Known rows, with every step that occurs:
mebifep/lipu/bubamez: [ 1.33  0.39  1.06 -1.23  0.06  0.86 -0.82 -1.45 -0.19 -0.45  1.80  0.61
  0.05 -0.91 -1.35 -0.11 -0.24 -1.00]
bikav/velelo/lipu/bubamez: [ 0.01 -0.61  1.46 -0.32  0.62  1.79 -0.71  0.53 -0.71 -0.62  1.90  0.24
 -0.37 -1.89 -0.27 -0.52  1.51 -0.78]
velelo/lipu/dobik: [ 1.25 -0.02  0.81 -0.47 -0.12  1.54 -0.66 -0.05 -0.22 -0.84  1.04 -0.31
  0.41 -1.16 -0.26 -0.16 -0.54 -0.42]
bubamez/mopige/dobik/bikav: [-0.56  1.38 -0.89 -1.72  0.56 -0.33 -0.58  0.32  0.03 -0.33  1.46 -0.18
 -0.63  0.12 -0.53  0.82  2.78 -1.62]
mopige/dobik/bikav/velelo: [-0.84  0.85 -0.39 -1.34  0.78  0.38 -0.52  0.37 -0.20  0.24  1.36 -0.22
  0.16 -0.19 -0.75 -0.01  3.42 -2.27]
dobik/bikav/velelo/lipu/bubamez/mopige: [-0.46  0.82  1.20 -0.98  0.76 -0.40 -0.75  0.51  0.29 -0.46  2.09  0.09
 -0.15 -1.41 -0.60 -0.17  3.54 -1.47]
bikav/mebifep: [ 0.25 -0.01 -0.65 -0.53 -0.20  2.58 -0.47  1.19 -0.10 -0.44  0.06 -0.67
  0.35  0.59 -0.97  0.26 -0.23 -2.09]
bubamez/mopige: [ 0.43  0.24  0.11 -1.55  0.23  0.38 -0.69 -0.12 -0.04 -0.90  1.23 -0.39
  0.03  0.31 -0.10  0.47  1.18 -0.10]
mopige/lipu: [-0.34  0.11 -0.10 -0.66  0.39  2.15 -0.64  1.29 -0.62 -0.58  1.28 -0.07
 -0.69  0.11 -0.46  0.32  2.00 -0.29]
dobik/mopige/lipu/bubamez: [ 0.55  0.90 -0.03 -0.82  0.33  1.69 -1.09  0.42 -0.86 -0.39  1.85  0.86
 -0.93 -0.61 -0.42  0.03  2.86 -0.72]
lipu/bubamez/mopige/dobik/bikav: [-0.13  1.45 -0.42 -1.89  0.66 -0.66 -0.71 -0.54 -0.11 -0.17  1.77  0.65
 -1.02 -0.56 -1.07  0.49  3.15 -1.80]
bikav/velelo/lipu/bubamez/mopige: [-0.14 -0.19  1.59 -1.06  0.83  1.05 -0.86  0.54 -0.38 -1.02  2.35 -0.01
 -0.62 -1.49  0.26 -0.23  2.43 -0.52]
mopige/dobik/bikav/velelo/lipu/bubamez: [-0.99  0.52  0.46 -0.48  0.95  1.14 -0.64  0.87 -0.65  0.01  2.13  0.43
 -1.04 -2.10 -0.72 -0.16  3.12 -2.28]
mebifep/lipu/bubamez/mopige/dobik: [ 0.52  0.91  0.51 -2.26  0.68  0.93 -0.97 -0.95 -0.43 -0.79  2.72  0.50
 -1.31 -0.85 -0.43  0.50  1.11 -1.32]
dobik/mopige/lipu: [ 0.15  0.82 -0.47 -0.64  0.21  1.96 -0.94  1.25 -0.74 -0.53  1.54  0.01
 -0.55  0.05  0.16  0.35  2.42 -0.55]
bubamez/mopige/lipu/bikav: [-0.04  1.27 -0.46 -2.46  0.50  0.42 -0.71  1.25  0.22 -0.80  1.78 -0.63
  0.12  0.53 -0.95  0.50  3.73  0.10]
bikav/mebifep/lipu/bubamez: [ 1.00  0.52  0.42 -0.98 -0.17  2.37 -0.72 -0.11  0.11 -0.36  1.03  0.13
  0.13 -0.27 -1.69 -0.01 -0.76 -2.73]
dobik/bikav/velelo/lipu/bubamez: [-0.37  0.41  1.09 -0.21  0.54  0.32 -0.61  0.40 -0.05 -0.08  1.64  0.33
  0.11 -1.79 -1.10 -0.47  2.61 -1.69]
dobik/mopige/lipu/bikav: [ 0.62  1.56 -0.90 -1.73  0.15  0.96 -0.89  1.19 -0.23 -0.40  1.62 -0.35
  0.48  0.04 -0.84  0.21  3.21 -0.39]
lipu/bikav/velelo: [ 0.64  0.48  0.19 -2.24  0.35  0.09 -0.57 -0.13  0.22 -0.25  1.24 -0.80
  1.87  0.05 -1.33 -0.48  2.62 -0.62]
dobik/bikav/velelo: [-0.19  0.75  0.26 -1.08  0.37 -0.35 -0.50 -0.09  0.41  0.19  0.92 -0.34
  1.28  0.11 -1.15 -0.29  2.96 -1.68]
dobik/bikav/mebifep/lipu/bubamez: [ 0.64  1.52  0.07 -0.85 -0.25  0.90 -0.59 -0.26  0.76  0.21  0.78  0.25
  0.58 -0.16 -2.51  0.05  0.37 -3.62]
bikav/mebifep/lipu: [ 0.52  0.44 -0.07 -0.78 -0.27  2.65 -0.59  0.75  0.23 -0.48  0.72 -0.71
  0.50  0.37 -1.14  0.30 -1.12 -2.53]

Rows:
[-0.54  1.37  0.23 -2.28  1.11 -0.62 -0.77 -0.51  0.02 -0.01  2.11  0.43
 -0.46 -0.50 -0.79 -0.01  4.75 -2.19] -> lipu/bubamez/mopige/dobik/bikav/velelo
[ 0.22  0.42 -0.05 -2.02  0.74  0.89 -0.82 -0.50 -0.77 -0.74  2.03  0.53
 -1.48 -0.62 -0.25  0.45  2.11 -0.86] -> lipu/bubamez/mopige/dobik
[ 0.01  2.23 -0.49 -1.69  0.09  0.87 -0.65  1.25  1.20 -0.16  0.44 -0.58
  0.61  1.34 -1.41  0.33  3.52 -2.91] -> bubamez/mopige/lipu/dobik/bikav/mebifep
[-0.45 -0.69  1.01 -0.16  0.53  2.12 -0.59  1.37 -0.59 -0.76  1.59 -0.61
  0.02 -1.22  0.31 -0.19  1.05 -0.62] -> bikav/velelo/lipu
[ 0.19  1.45 -0.42 -0.67 -0.36  1.19 -0.48  0.65  0.88  0.07  0.46 -0.59
  0.97  0.49 -1.93  0.37 -0.09 -3.47] -> dobik/bikav/mebifep/lipu
[ 0.13  1.04 -0.06 -1.99  0.47  2.42 -0.87  0.40 -0.13 -0.65  1.91  0.03
 -1.27 -0.20 -0.75  0.59  0.67 -3.09] -> bikav/mebifep/lipu/bubamez/mopige/dobik
[-0.67  1.97 -0.95 -1.69  0.26  1.22 -0.63  1.17  0.65 -0.26  1.40 -0.69
 -0.38  0.56 -1.00  0.96  1.34 -3.78] -> bubamez/mopige/dobik/bikav/mebifep/lipu
[-0.44  1.17  0.20 -2.78  0.96  0.39 -0.76  1.35  0.39 -0.67  2.10 -0.87
  0.64  0.58 -0.62  0.00  5.30 -0.30] -> bubamez/mopige/lipu/bikav/velelo
[-0.97  1.28 -0.28 -2.06  0.98 -0.31 -0.63  0.39  0.17 -0.16  1.79 -0.43
 -0.08  0.15 -0.22  0.31  4.30 -2.03] -> bubamez/mopige/dobik/bikav/velelo
[ 0.41  0.16 -0.08 -0.85 -0.01  1.07 -0.52  1.21 -0.24 -0.80  1.36 -0.76
  0.47 -1.26 -1.01  0.17  0.25 -0.07] -> velelo/lipu/bikav
[-0.41  0.93 -1.00 -0.98  0.34  0.41 -0.45  0.24 -0.33  0.05  1.06  0.02
 -0.38 -0.27 -1.05  0.50  1.76 -1.85] -> mopige/dobik/bikav
[ 0.00  2.01  0.73 -2.35  0.73 -0.60 -0.80  0.02  1.05 -0.14  1.53 -0.34
  1.06  0.79 -0.72 -0.28  5.58 -1.56] -> bubamez/mopige/lipu/dobik/bikav/velelo
[-0.09  0.98 -0.99 -0.40 -0.29  1.14 -0.36  1.12  0.54  0.13 -0.21 -0.55
  0.83  0.71 -1.78  0.30  0.87 -3.02] -> dobik/bikav/mebifep
[ 0.10  0.19  0.36 -0.82  0.50  1.87 -0.74  0.37 -0.73 -0.44  1.59  0.77
 -1.07 -0.51 -1.01  0.01  2.51 -0.45] -> mopige/lipu/bubamez
[ 1.33  1.02  0.10 -2.12 -0.13  0.17 -0.65 -0.69  0.42 -0.47  1.61 -0.59
  1.46 -0.24 -1.78  0.06  0.11 -0.67] -> mebifep/lipu/bikav
[-0.81  1.10 -1.66 -0.71  0.12  1.94 -0.35  1.61 -0.03  0.18  0.25 -0.46
 -0.34  0.40 -1.38  0.61  1.34 -3.61] -> mopige/dobik/bikav/mebifep
[ 0.64  0.69 -1.07 -1.59 -0.29  1.63 -0.41  1.16  0.40 -0.30  0.13 -1.05
  1.38  0.58 -1.97  0.12  0.57 -1.95] -> lipu/bikav/mebifep
[ 1.79  1.00  0.43 -1.49 -0.47  2.13 -0.70 -0.61  0.73 -0.37  0.50 -0.63
  1.45  0.49 -1.40 -0.14 -1.21 -2.77] -> bikav/mebifep/lipu/dobik
[ 0.89  0.67  0.35 -1.35  0.18  1.57 -0.73 -0.06 -0.09 -0.46  1.07  0.00
  0.29  0.25 -0.70 -0.13  1.95 -0.48] -> mopige/lipu/dobik
[ 0.21  1.81 -0.63 -0.97 -0.12  1.61 -0.52  1.24  0.84  0.19  0.01 -0.35
  0.81  0.94 -1.90  0.03  2.61 -3.16] -> mopige/lipu/dobik/bikav/mebifep
[ 0.20  1.94  0.16 -2.15  0.59 -0.57 -0.85 -1.06  0.25 -0.24  2.47  0.61
 -0.84 -0.76 -1.26  0.55  2.23 -2.26] -> mebifep/lipu/bubamez/mopige/dobik/bikav
[-0.25  0.34 -0.51 -1.82  0.65  1.18 -0.71  0.41 -0.63 -0.86  1.72 -0.29
 -1.10 -0.02  0.31  0.77  1.60 -0.71] -> bubamez/mopige/dobik
[-0.41  1.41 -1.08 -2.17  0.29  1.86 -0.62  2.69  0.50 -0.70  0.97 -1.10
  0.17  1.15 -1.26  0.60  3.21 -1.64] -> bubamez/mopige/lipu/bikav/mebifep
